Each row was made from one walk, in order. Every step used is in the known rows, and no mark comes twice. Write each row's walk.
Known rows
didig -> gatuk -> tarel: [-11  16   4  -3 -11 -23  13  27  11  12  37 -11 -39   1   5   9   1 -16
 -13 -34 -16  -4  10  26   2 -26  21  -1 -16   7  12  24  26   6 -35 -31
 -12  14  -7   9 -43  14  39  12 -22   6   2 -14 -48  19   5  15  32  21
 -10   7  12  24]
tarel -> binep: [  3 -25 -10 -31   7  29 -13  -1  24  13  54 -15 -17  -5  26  -5  10 -33
   1  -7   0 -59   4 -13  -5 -17  18 -27 -38 -13   9 -18  58 -19   0 -31
 -27  -3 -27   6  -4  19  12 -11 -26 -10 -38  30  13   8   3 -19 -24 -12
   5   2 -22 -32]
gatuk -> binep: [  9 -20   2 -26   3  24 -18   0   9  11  40  -4 -13   1  10 -21   9 -38
  -2  35 -22 -45  -6  -7   0  -1  10 -18 -21 -10   1 -29  68   7 -22 -20
 -21   7 -33   8  -5   7   4 -18 -23  11 -26  39   6  31   3 -14 -21  -8
 -12  12 -17  -2]
tula -> gatuk -> tarel: [  6   7  13  -6   3  24   7  42  26  17  26 -13 -43 -11   0  16  10 -27
   3  15 -24 -39  -1  14   2 -29  25 -23 -14 -18   7  -5  29   5 -11 -30
   7 -18 -16   5 -20  17  31   2 -22   6  -2  -4 -41  25 -17  21  56  18
   9   1  41  16]
gatuk -> binep -> tarel -> didig: [  9   5 -14   4  -6   5  14   9   1  -2   8  10 -29   6  29 -37  -2 -33
   5  23 -41   6 -22 -18  -8   1   6  -8 -10   8 -18   7  68  13 -27   9
 -11   1 -38  13  10  -2   6 -45  17  13 -15  35   5   5   8   4  -4 -34
  -4  53 -19   0]
tozevut -> gatuk -> tarel -> binep: [ -5 -25 -15 -24  -2  -7   9  14  -9  -2  62  12 -21  10   3  12   9 -31
   0 -45  -4 -36   4   5  -9 -12  24  -5 -23  14  -6 -13  37   7  -1 -39
 -24  17  -1   3 -56  57  19   8 -49 -25 -35  -7   1  20  17 -14 -10  12
  13  22  -4 -15]
tula -> gatuk -> tarel -> binep -> lofo: [ -2 -16   6 -16  -9  24  13  65  18  30  47  -8 -35  -2  36  32  16  12
  -3  12  21 -52 -11   7   9 -33   0 -46 -30   6 -11 -34  21 -13  12 -36
  16  -1 -12   7 -28  17  17   9 -39 -11 -42  -8  -8  -9   0 -10   6   2
   1  19  35 -27]
lofo -> binep -> tarel -> gatuk: [-42  47 -18   3  15   5  25   5  30  37  35  -6 -10 -42  18 -39  -5  -7
 -19 -33 -13 -16   3   8   1 -25   0 -24  -1 -32  17  68   7  -8  -4  13
 -26 -23 -40  56  38 -10  57  -5  13  10 -20  -9  -4  18  10  15  13  -7
   9 -14 -31  39]
didig -> gatuk -> binep -> tarel -> tula: [  2  20  -7 -17 -18 -25  30   2   6  -2   2  14 -63  20  28  -7  10  -8
  13  18 -36  13 -34  23   5   2  18  -8  24  22 -30   6  62  19 -53  26
  -3  20 -34  34 -49 -17  33 -13   3  -8  -6  20  26   8   3   2  -3 -69
  27  42 -14  -3]
didig -> gatuk -> binep -> lofo: [-16   8  18 -13 -13  -6   1  38  -8  17  52  13 -23   8  23  -6   8   7
 -13  28  20 -33  -8  21  14 -12  -9 -27 -18  14 -17 -11  31 -13 -28  -5
 -18  37 -18  24 -18 -14  17  -4 -22  10 -47  18  -5   5  18 -24 -39 -19
 -34   9 -11   6]
tufetul -> gatuk -> tarel: [-16  -8  -5   9 -32 -17 -41   6  28  -2  45 -29   0 -30  26  -4  -4 -16
  -3 -48 -25 -23   0  17   4 -23  -3  29 -15 -19  53   9  23   3 -29 -29
 -29  -4 -24 -11 -14  11  16   3 -27  -5  20  -1 -32  37 -12  -8  11  19
 -13  12  12  19]
tarel -> binep -> gatuk: [ -3 -31 -15 -21  23  32   3  14  25  22  52  -7 -33 -24  30   0  17 -22
 -12   3 -13 -44 -21 -16 -15 -17  20 -48 -26 -17   8 -28  43  -5  -3 -10
 -18 -23 -31  24   3   2  33  -8  -2  -3 -36  47   7  -6  10 -14   0 -22
  24  15  15 -28]
didig -> gatuk: [-15  26  11  -9   2  -7   3  12  18   4  38  -4 -38  -3  -1  -5   5 -22
  -7 -13  -9 -33  13  22   1 -17  24 -12 -19  -9  14  31  31 -16 -31  -7
 -29  15  -9  26 -13  -7  38 -10 -15   6 -22  14 -37  21   2   0   7  -1
 -12 -17 -11  23]
tula -> gatuk: [  1  18  23 -16  17  38  -1  27  33  14  22  -2 -43 -10 -11  -3   8 -35
   4  32  -9 -66   8  14  -2 -20  26 -41 -25 -31  10   4  37 -12  -8  -8
  -9 -13 -22  22  13   0  27 -18 -16  10 -29  21 -30  23 -22   3  36  -3
   0 -17  15  14]
tozevut -> gatuk -> tula: [  1   3 -23 -10   5  17 -36  10  -5 -13  24  11 -15  16 -20   9  20 -32
  -8 -18 -16 -37  30  14 -27   5  37 -12 -13  -1  12 -20  50  -4 -19  16
 -20  17 -16  17 -48   0  19 -23 -16  -1 -30  31 -27  33   8 -25 -10 -13
 -17 -15  -5  11]
tufetul -> gatuk -> binep -> tarel: [-17  -7 -16  -1 -30   2 -39 -15  26   5  38  -3  -4 -39  36 -38  -9 -19
   7 -13 -38 -30 -26   1  16  10 -11  12   1 -30   8  11  44   7 -50  13
 -26   4 -46   9  -1 -24  14 -19  -4  10  18  40  21  31 -24 -28 -18 -37
   2  30 -13  10]
tozevut -> gatuk: [-11  14   0 -16  18   3 -16  -2   5  -9  47  16  -4  -5 -23 -24  11 -42
  -5 -19   0 -56  28  12 -19  -7  24 -18 -22 -15  18  11  40  -4  -9  -3
 -46   6 -11  32 -12  28  24 -18 -22   2 -49  22 -23  36   8 -21 -15   8
 -15 -26 -14  25]
lofo -> binep -> tarel -> didig -> gatuk -> tula: [ -9  61 -35  20 -18  -7  18  34  -4  19   0   8 -57  26  19   2   0  10
 -20 -23 -48  39   6  19  -1 -15  17  -3   9   7   5  46  18  -3 -36  30
  -1  -9 -27  23  -4 -38  37 -24  34   4   7   7 -33   3  24  24  31 -32
  -2  29 -27  27]
lofo -> binep -> tarel: [-23  33 -33   0  25  23 -22 -10  28  43  41 -19   4 -49  12 -52   8  -2
 -25 -15 -18 -30  21  -4  -2 -15  -3 -33 -10 -39  26  18  17 -16 -10  -2
 -19 -46 -44  39  19  -8  40  -8  12  31  -9  21   0  37   3  -3  12   6
  -5  -9 -24  33]
lofo -> binep -> tula: [ -6  40 -43  -5  12  34 -29 -16  14  33  46 -31   7  -6   9 -30  11  13
 -27  19  -8 -44  27  22  -1 -20  23 -21 -16   0  70  14  -3 -22  -5 -12
 -19 -26 -23  34  32  -4  18  22   6  14 -38   3 -14  48  -2 -11   7  25
 -21 -25 -11  25]
tufetul -> gatuk -> tarel -> binep: [ -9 -35 -15 -11 -42 -10 -27   6  26   4  59 -26 -14 -10  47  14  -9  -9
   6 -59 -23 -35 -17   5  12 -25  -3  26 -21 -15  33  -3  27  -2 -22 -43
 -27   8 -23 -23 -22  19  11  14 -42 -25   8   2   4  13 -11 -20 -13   5
  11  29   5 -24]
lofo -> binep: [-14  20 -10 -20  22  23 -27  -1  21  37  53 -18   2 -20   4 -36   6 -11
 -20  -1  -9 -47  26   9  -3 -22   0 -28 -24 -37  46  -4  23 -23   7 -25
 -30 -31 -36  31  29   6  24   1  -5   9 -27  19 -10  41  15   5   0  26
 -20 -25 -28  26]
tarel -> gatuk -> didig: [-27  11  12  -2   1 -18  21  41  -6 -18  21 -15 -37  -2  14  14 -16  -8
 -22 -36  -9 -20  -1   1 -14 -33  12  -9  -8  -6   7  57  23 -10  -7 -25
 -28  12 -13  16   8  -8  35  -8 -15 -19 -24  -8 -46   6   0   7   9 -13
   2 -10  -2  29]
tula -> gatuk -> didig: [  1  13  22  -8  14  18   6  56  -5  -4  13 -11 -57  -2  -7  26  -7  -5
 -15  14 -18 -54  -1  -1  -5 -26  15 -40 -12 -25  -1  15  27 -19 -13 -31
  -4 -15  -9   9  -2 -10  29  -6 -11  -3 -11  13 -56  23 -29   5  43  -5
   9  -7  29  30]
lofo -> binep -> tula -> gatuk -> tozevut: [-10  68 -32 -13  36  53   8  17  39  35  47   9 -31  23 -10 -10   5  20
 -34  36   3 -65  18  39  13 -20  19 -24 -17 -10  46  35 -22 -31 -17  -8
  -1 -39 -10  33  28 -19  18  34  -5  15 -14 -19 -34  46 -28   3  48  18
   0 -17  21  51]
tufetul -> gatuk -> tula: [ -3  -4 -18   6 -35  13 -69   6  31 -11  24 -22  -5  -8  19   8   6 -16
  -1 -26 -31 -32   9  13  -8  -5  15  19 -12 -23  49 -13  42 -12 -38   9
 -25   6 -39 -10 -13 -35   6 -15 -14 -11   6  36 -23  29 -18 -28  -8 -24
 -19  -3  -5   1]

Write each row's walk
[  0 -14   5 -27   8   6  -5   4 -11  -7  47  29 -11  15 -13 -18  10 -47
   2  11  -9 -51  -2   8  -5   2  16 -14 -15  -3 -11 -15  54  10 -21  -3
 -37  29 -19  22 -23  27  12 -16 -32   2 -49  31   8  37  14 -26 -31  -9
  -9   3 -19   9] : tozevut -> gatuk -> binep
[ -4  41  15   5  -2 -26  32  32   4 -16   9   8 -55  29   9   0 -11 -30
   4  -2 -23  -1   4  19  -8 -28  20   4 -24  11   5  52  36  -6 -26  -1
 -32  21  -4  16  11   5  29 -24  -1  -8 -30   9 -52  -3  13  22  12  -7
 -21  12 -15  19] : tarel -> didig -> gatuk
[ 10  58 -25  14  -6  15  31  46  -1  22   9 -15 -55  40  16  20   1  17
 -11  37 -31  -3  -8  37   4 -44  25  -7   2  20  44  36 -19  -1   4 -17
  10 -27  -6  13  33  14  21  20   7  -4 -19 -34 -50  27  -3  43  73  28
  -6  25  32  22] : lofo -> binep -> tula -> gatuk -> tarel -> didig
[-26  68 -15  16   9 -25  49  24  25  -4  15  36 -53  20   6 -25 -11 -10
 -20 -39 -16  15   9  13  -8 -11  12  16 -19   7 -12  84  32  -2 -50  19
 -20   2  -5  27 -10 -19  33 -29  20   8  20  -2 -50  -5  -6  12  25 -20
  -6  30 -15  53] : binep -> tarel -> didig -> gatuk -> tozevut
[  5  32  -6   1   0   1  25  45   0  -7 -27  -8 -73   1  12  25   2  14
  -6   9 -33 -12 -23   8 -16 -12  16 -36  26  -1 -12  16  36  -6 -18  12
  19 -32 -26  27 -27 -25  41 -17  19 -12   6  12 -18   3 -28  13  47 -59
  40  18  33  20] : binep -> tarel -> tula -> gatuk -> didig
[ -5   9   2  27 -40 -36 -15  26  14 -17  18 -19 -21   0  35  -1 -17 -21
   8 -44 -42   9  -7  13  -4 -34  -5  49 -12   0  43  35  30   9 -19 -23
 -38   6 -17 -19  10  17  10 -14 -12 -21  11  -4 -48  12  -1  16  12  13
 -24  36   6  18] : tufetul -> gatuk -> tarel -> didig
[ -2  10 -18  13  14  -6  23  51  -2  32  26 -12 -35  -8  23 -10   0   0
 -24  -6 -47  26 -18   5 -23 -43   0 -14  -2 -10  35   4   9  18  11 -17
 -14 -48 -29  19  29  17  37  -2  23   1  -5  10 -43   9  39  47  51  26
   0  39  21  29] : lofo -> binep -> gatuk -> tarel -> didig
[  9  -3 -43 -23   0  34 -18 -17  17   3  46 -27  -7  15  37   1  14  -5
  -6  14  -1 -57   8  -1   0  -9  39 -22 -32  21  36  -1  27 -22 -14 -17
 -14   5 -16  11  -3   5  13  10 -18  -2 -50  13  10  13 -12 -32 -13 -11
  -3   5  -4 -34] : tarel -> binep -> tula
[-12 -25 -10 -18  -4  24 -21  20  14  21  60 -15  13 -11  39  -7  16   6
  -9  -1  37 -65   9 -13  -5 -16  -4 -44 -50   2  10 -30  40 -36  11 -24
 -20   1 -22  18  -5   8   6  -8 -30  -7 -67  28  19  -1  16 -39 -50  -8
 -26  -5 -17 -33] : tarel -> binep -> lofo
[-10   5  -4  -6  14 -19 -12  31 -32 -23  34   8 -19   2 -24   4  -4 -15
 -29 -36  -7 -42  15   7 -24 -10  13 -15 -10  -1   6  24  30 -15 -12 -26
 -39   8   2  18 -28  16  29  -9 -22  -8 -28  15 -45  35   2 -22  -5   4
  -6 -12   2  40] : tozevut -> gatuk -> didig
[ 11   8 -22 -16  -6  35  15  44 -11  -7  28 -20 -67  32  22  52  -3  26
 -15  27  -3 -58 -14   1   7 -22  35 -39 -14  22   5  19  -1 -34 -13 -31
  13  -1   2   5  -6  -9  18  20 -19 -19 -31  -1 -21   7 -32 -17  28 -24
  29  17  39 -13] : tarel -> binep -> tula -> gatuk -> didig
[  0  47 -28   1   1  35   6  29  14  42  31 -21 -37   8   5  13  11  18
 -21  32 -20 -35   4  36  11 -36  28 -24  -2   1  49  17 -24  -6  -4 -23
  14 -32 -15  21   9   5  32  37  -7  12 -14 -31 -35  48 -19  19  62  36
   5  -4  40  27] : lofo -> binep -> tula -> gatuk -> tarel
[-18  -1   0   4 -20 -24 -47  25   0 -19  33 -27 -12 -26  20   6 -22   5
 -17 -50 -24 -40  -1   6  -3 -22 -10  19  -8 -25  42  33  21 -22 -32 -31
 -45   4 -15  -6   3 -18  17  -3 -18 -15   9  21 -46  28 -21 -20   0  -9
 -12   0   6  35] : tufetul -> gatuk -> didig
[ 14  -5  29 -33   6  43   9  30  19  13  28  14 -54   7   1   2   8 -39
  13  68 -21 -61 -20   6  15  -8  18 -40 -15 -23 -20 -25  52   1 -21 -12
  -1   8 -33  16   4  -1  10 -14 -26   6 -27  32  -1  25 -20   0  15 -21
   7  11  11  -3] : tula -> gatuk -> binep
[ 18  23  20 -21   9  22  19  27  30  -7  -7  -2 -58  20   2  13  19 -24
  24  39 -23 -41 -10  24 -14 -21  28 -34   4 -12   8 -13  55  -3  -1  12
  -2 -19 -29  30  -7   3  24 -16  -9 -20 -33  15  -5  14 -15  15  32 -35
  15  -6  14  -4] : tarel -> tula -> gatuk
[ 16  11 -17 -20   1  52  10  10  28  12  35 -11 -54  21  22  22  13  -2
   5  49  -4 -72  -6  13  12 -17  44 -37 -23  11  12   2  14 -25 -11 -10
   5   0 -13  20   4  -2  16   8 -21 -10 -49   6   1  10 -31 -18  17 -19
  20   1  25 -32] : tarel -> binep -> tula -> gatuk
[  5 -19 -17   2   4  -9   8  27  16   7   4 -23 -44  -8  24  13  25  -6
  -8  -1 -37  20 -26  14 -33 -21  23 -21  11  12  28 -37  45  31 -10   4
   4 -37 -33  26 -38  14  37   0  11 -15  -1  15 -14   6  11  25  40 -16
  19  37  46   0] : binep -> gatuk -> tarel -> tula
[  0  -4  -7   1 -42 -34 -29  10  23 -16  13 -29 -11   0  36   8   4  -5
  16 -38 -36   1 -19  32  -7 -24   2  40  11  -1  49 -12  42  11 -23 -14
 -24  -7 -29  -2 -26  14  12   7 -19 -33  18  -2  -8  26  -7   4   5 -16
   0  24  12   0] : tufetul -> gatuk -> tarel -> tula
[  1  -6 -20 -13   5  23 -14 -15  19  20  34   0 -11 -27  20 -37   8 -29
 -10  19 -27 -28 -14 -19   1   8  11 -27 -12 -14 -13 -14  61  10 -39   4
  -8  -3 -46  23 -18  -6  17 -29   4  26  -3  42  20  23  -7 -15 -10 -28
   1  25 -13   5] : gatuk -> binep -> tarel
[ 14  -8 -14 -13 -12 -14  -2  13  14  -2   3 -28 -22  16  22   4  20 -15
   9 -10 -28   3   0  15 -21 -22  19   4   1  14  25 -32  59  15  -8 -22
  -5 -17 -30   8 -44  30  16   0 -12 -22  -6   0  -8  21   6  17  12  -3
   0  22   9  -2] : gatuk -> tarel -> tula
[  0   0 -11  -4 -39 -14 -24 -18  24 -10   7  -3 -19  -9  48 -19   3  -8
  22  -2 -47  -9 -43  16   0   5 -11  17  23  -7  12  -7  58  16 -40  29
 -21   4 -51  14 -14 -20  14 -19   1 -19  11  33  52  18 -13 -18 -22 -68
  18  47 -15  -9] : tufetul -> gatuk -> binep -> tarel -> tula
[-17   1 -20  -8  42  27  -1  22  42  19  52  14 -19 -25  -4 -23  14 -17
 -36  -6  -3 -40   2   3 -24  -6  12 -28 -29 -28  26  -3  37  -1 -24   0
 -17 -35 -27  35  -3 -12  30 -11  12  16   4  31 -39  16 -12  -3  26  -2
  -1   7  26  41] : binep -> gatuk -> tozevut
[-20  53   4   0  11 -26  43  39  15 -14  28  32 -51  46   0  -8 -13 -23
 -16 -23  -8  -3  12  22  -9 -19  15  23 -31  15   4  66  34  -9 -40  -3
 -35  18   3  13  -1  -3  17 -17  -5  -7  -5  -6 -67   3  10  18  18  -1
 -21  20 -14  48] : tarel -> didig -> gatuk -> tozevut
[ -4   6  15 -28  -7  -7  13  13  -1   6  43  15 -50  16   5  -3   1 -31
  -1  23 -19 -28 -12  17  13  -9  17 -11 -12   3 -13   0  47   2 -45 -13
 -22  35 -19  16 -21  -4  22  -5 -22   4 -23  24  -6  23   9  -8 -12 -19
  -6  16 -17   7] : didig -> gatuk -> binep
[ -5 -20   6 -15 -28   1 -43  -5  21  -4  52  -2  -6 -13  25 -16  -4 -29
   7   3 -26 -45 -20  13  14  -5  -9  20 -11 -25  24  -7  46  -3 -37 -12
 -43  17 -38  -2  10 -11  -1  -9 -31  -6  -3  38   7  36 -14 -24 -29 -21
 -15  17 -16  -1] : tufetul -> gatuk -> binep
[-28  35 -38   4  -1  21   5  12  21  32  20  -8 -24 -15  22  -7  10   3
 -25 -29 -25   2   7   8  -5 -14  13 -22   9 -16  15  38  14  -2 -17  31
   2 -18 -44  39   8 -33  47 -11  17   3  -8   1  -7  17   9   9  18 -33
   8  -5 -22  21] : lofo -> binep -> tarel -> gatuk -> tula
